Each row was made from one path, in order. Every step used is in the known rows, and no mark comes twice. Write each row's path.
Known rows:
H-L-X-F: -.12 .17 .00 .07 .06 -.17 .15 .07 -.02 .09 -.71 -.25 -.04 -.09 .03 .30
 .04 .31 -.12 -.15 .17
L-X-F-T: -.03 .22 .00 .13 -.03 -.07 .19 .04 -.09 .04 -.13 -.25 -.07 .15 -.05 .24
 .16 .24 .02 -.22 .17
A-X-F-L: .34 .46 -.03 .11 -.04 .12 .12 -.21 -.26 -.27 -.04 .17 .16 -.05 -.06 .20
 .22 .09 .19 -.05 -.04
X-F-L: .13 .39 .05 .17 -.12 .08 .10 -.10 -.08 .02 -.07 .07 .12 .09 -.13 .13 .08
 .00 .21 -.12 .07
A-X-L-H: .12 .12 -.08 -.03 .13 -.06 .14 -.02 -.07 .02 -.55 .18 -.07 -.13 .16 .25
 -.03 .10 -.14 -.14 -.04
A-X-F-T: .29 .33 -.01 -.05 .04 .05 .20 -.24 -.21 -.20 .11 .01 .08 -.11 -.08 .22
 .24 .15 .10 -.01 -.01
F-X-L-H-A: -.02 .19 .13 -.02 -.02 -.19 .17 -.08 -.04 .18 -.69 -.15 -.09 .03 .35 .23
 -.12 .00 .04 -.13 .21
X-A: -.02 .44 .10 -.06 .01 -.04 -.06 -.23 .11 .05 -.07 .09 -.05 .13 -.07 -.10
 -.10 -.03 .00 -.04 .09
A-H-L: .14 -.19 -.02 -.15 .09 -.03 -.04 -.10 -.07 -.15 -.15 -.01 -.08 -.21 -.03
 .21 .15 .21 -.18 -.22 -.02
A-X-F: .19 .46 -.07 .03 -.01 .04 .11 -.26 -.13 -.19 -.08 .20 .07 -.17 -.06 .09
 .13 .18 -.08 .13 -.03
L-H-F-T: .23 -.25 .13 .09 -.02 -.03 .37 .10 -.08 .12 -.32 -.37 -.02 .10 .07 .38
 .07 .07 -.09 -.26 .13
X-A-H-F-T: .32 .27 .08 -.01 -.07 .00 .10 -.51 .01 -.09 .23 -.05 -.11 .05 -.17 .12
 .12 .17 -.19 -.29 .14
A-H-F-L: .40 -.05 -.04 .20 -.16 .12 .08 -.25 -.14 -.20 .14 .03 .03 -.01 -.07 .19
 .20 .15 -.10 -.30 .03
L-X-A-H-F-T: .22 .21 .02 .13 -.07 -.06 .10 -.35 -.05 -.12 .01 -.22 -.20 .17 -.08 .21
 .17 .35 -.30 -.43 .21
L-H-A-X-F: .20 .38 .15 .20 -.16 -.02 .14 -.25 -.20 -.03 -.62 -.05 -.09 -.04 .07 .25
 .09 .19 -.16 .07 .16
F-H-A-X: .31 .17 .04 .07 -.10 .01 .04 -.29 -.29 -.32 .00 -.14 -.01 -.09 .13 .25
 .12 .12 .14 -.06 .03
A-X-L: .10 .24 -.12 -.09 .14 -.06 .02 -.25 -.03 -.08 -.18 .25 -.01 -.28 .06 .08
 -.01 .08 -.03 .01 -.08
X-A-H-F: .22 .37 .03 .07 -.12 .00 .00 -.54 .10 -.06 .04 .13 -.11 .00 -.14 -.01
 .03 .20 -.36 -.15 .14
A-X: .21 .07 -.08 -.05 .08 .05 .01 -.12 -.19 -.29 .04 .10 .05 -.14 .07 .07
 .12 .09 -.03 .07 -.12
H-F-L-X: .16 -.05 .00 .33 -.09 -.01 .19 .05 -.14 -.05 -.31 -.32 .04 .15 .12 .28
 .10 .16 .01 -.28 .12

Write each row's path:
.19 .41 .11 -.02 .01 -.09 .34 -.11 .02 .03 -.52 -.16 .06 .23 .26 .24
 -.08 .07 -.14 -.16 .20 -> L-H-F-X-A
-.04 .37 -.13 .25 -.12 -.04 .20 .07 -.09 -.03 -.19 -.14 -.05 .17 -.05
 .29 .09 .33 .01 -.32 .16 -> L-X-F-H
.27 -.01 .06 .20 -.10 .05 .18 -.10 -.07 -.03 -.10 -.15 .14 .03 .02 .19
 .04 -.01 .09 -.14 .06 -> H-F-L
-.09 .09 .18 .13 -.09 -.18 .06 -.11 .08 .36 -.75 -.09 -.22 -.01 .15 .16
 -.18 .00 -.08 -.13 .20 -> X-L-H-A
.21 .20 -.16 -.05 .00 -.10 .20 -.40 .02 -.09 -.05 .15 .01 -.22 .14 .17
 .07 .22 -.21 -.18 .07 -> A-H-F-X-L
.02 -.06 .24 .16 -.14 -.06 .03 .00 -.08 .16 -.54 -.24 -.18 .12 .14 .15
 -.04 .01 -.09 -.06 .18 -> L-H-A
.11 -.10 .00 -.14 .10 -.07 .17 .10 -.07 -.08 -.25 -.25 .08 -.11 .05 .39
 .03 .10 .17 -.29 .01 -> F-H-L
.28 .51 -.14 .04 -.05 .07 .22 -.21 -.21 -.29 .06 .14 .11 -.08 -.08 .29
 .16 .24 .07 -.10 -.01 -> A-X-F-H
-.10 .05 .00 .03 .06 -.11 .12 .10 .11 .30 -.58 .09 -.13 .01 .08 .18 -.15
 .02 -.11 -.22 .07 -> X-L-H
.01 .36 -.05 .09 -.03 -.02 -.15 -.22 -.02 -.15 -.04 .08 -.27 .21 -.08
 .00 .09 .32 -.30 -.34 .12 -> L-X-A-H
.02 .14 -.09 .08 .01 -.09 .05 -.08 -.09 -.08 -.48 -.09 -.15 -.13 -.08
 .30 .20 .48 -.31 -.30 .14 -> A-H-L-X-F
-.11 .23 .09 -.07 .16 -.20 .00 -.02 .04 .05 -.67 -.27 -.12 .06 .10 .18
 -.06 .17 -.08 -.24 .17 -> H-L-X-A
.12 .02 -.02 -.02 .05 -.10 .13 -.06 -.16 -.12 -.29 -.27 -.14 -.06 -.09
 .44 .31 .44 -.14 -.44 .15 -> A-H-L-X-F-T
-.03 .26 -.09 -.18 .14 -.13 .14 -.09 .04 .02 -.15 .10 .07 -.09 .22 .09
 -.07 -.02 .13 -.06 .03 -> F-X-L
.18 -.11 .09 .14 -.04 .08 .14 .28 -.17 .01 -.32 -.10 .02 .28 .09 .29 .06
 -.05 .13 -.33 .02 -> F-L-H
-.09 -.20 .00 -.02 .16 -.16 .07 .21 -.06 -.01 -.61 -.36 -.07 -.06 .16
 .28 .04 .22 -.08 -.21 .08 -> H-L-X
.07 .43 -.06 .11 -.13 .01 .20 -.09 -.02 .00 .03 .04 .05 .05 -.15 .21 .04
 .16 .10 -.18 .10 -> X-F-H
-.02 .14 -.05 -.11 .14 -.12 .26 .15 .00 .12 -.53 .03 .00 .07 .30 .26
 -.09 .03 .02 -.22 .07 -> F-X-L-H
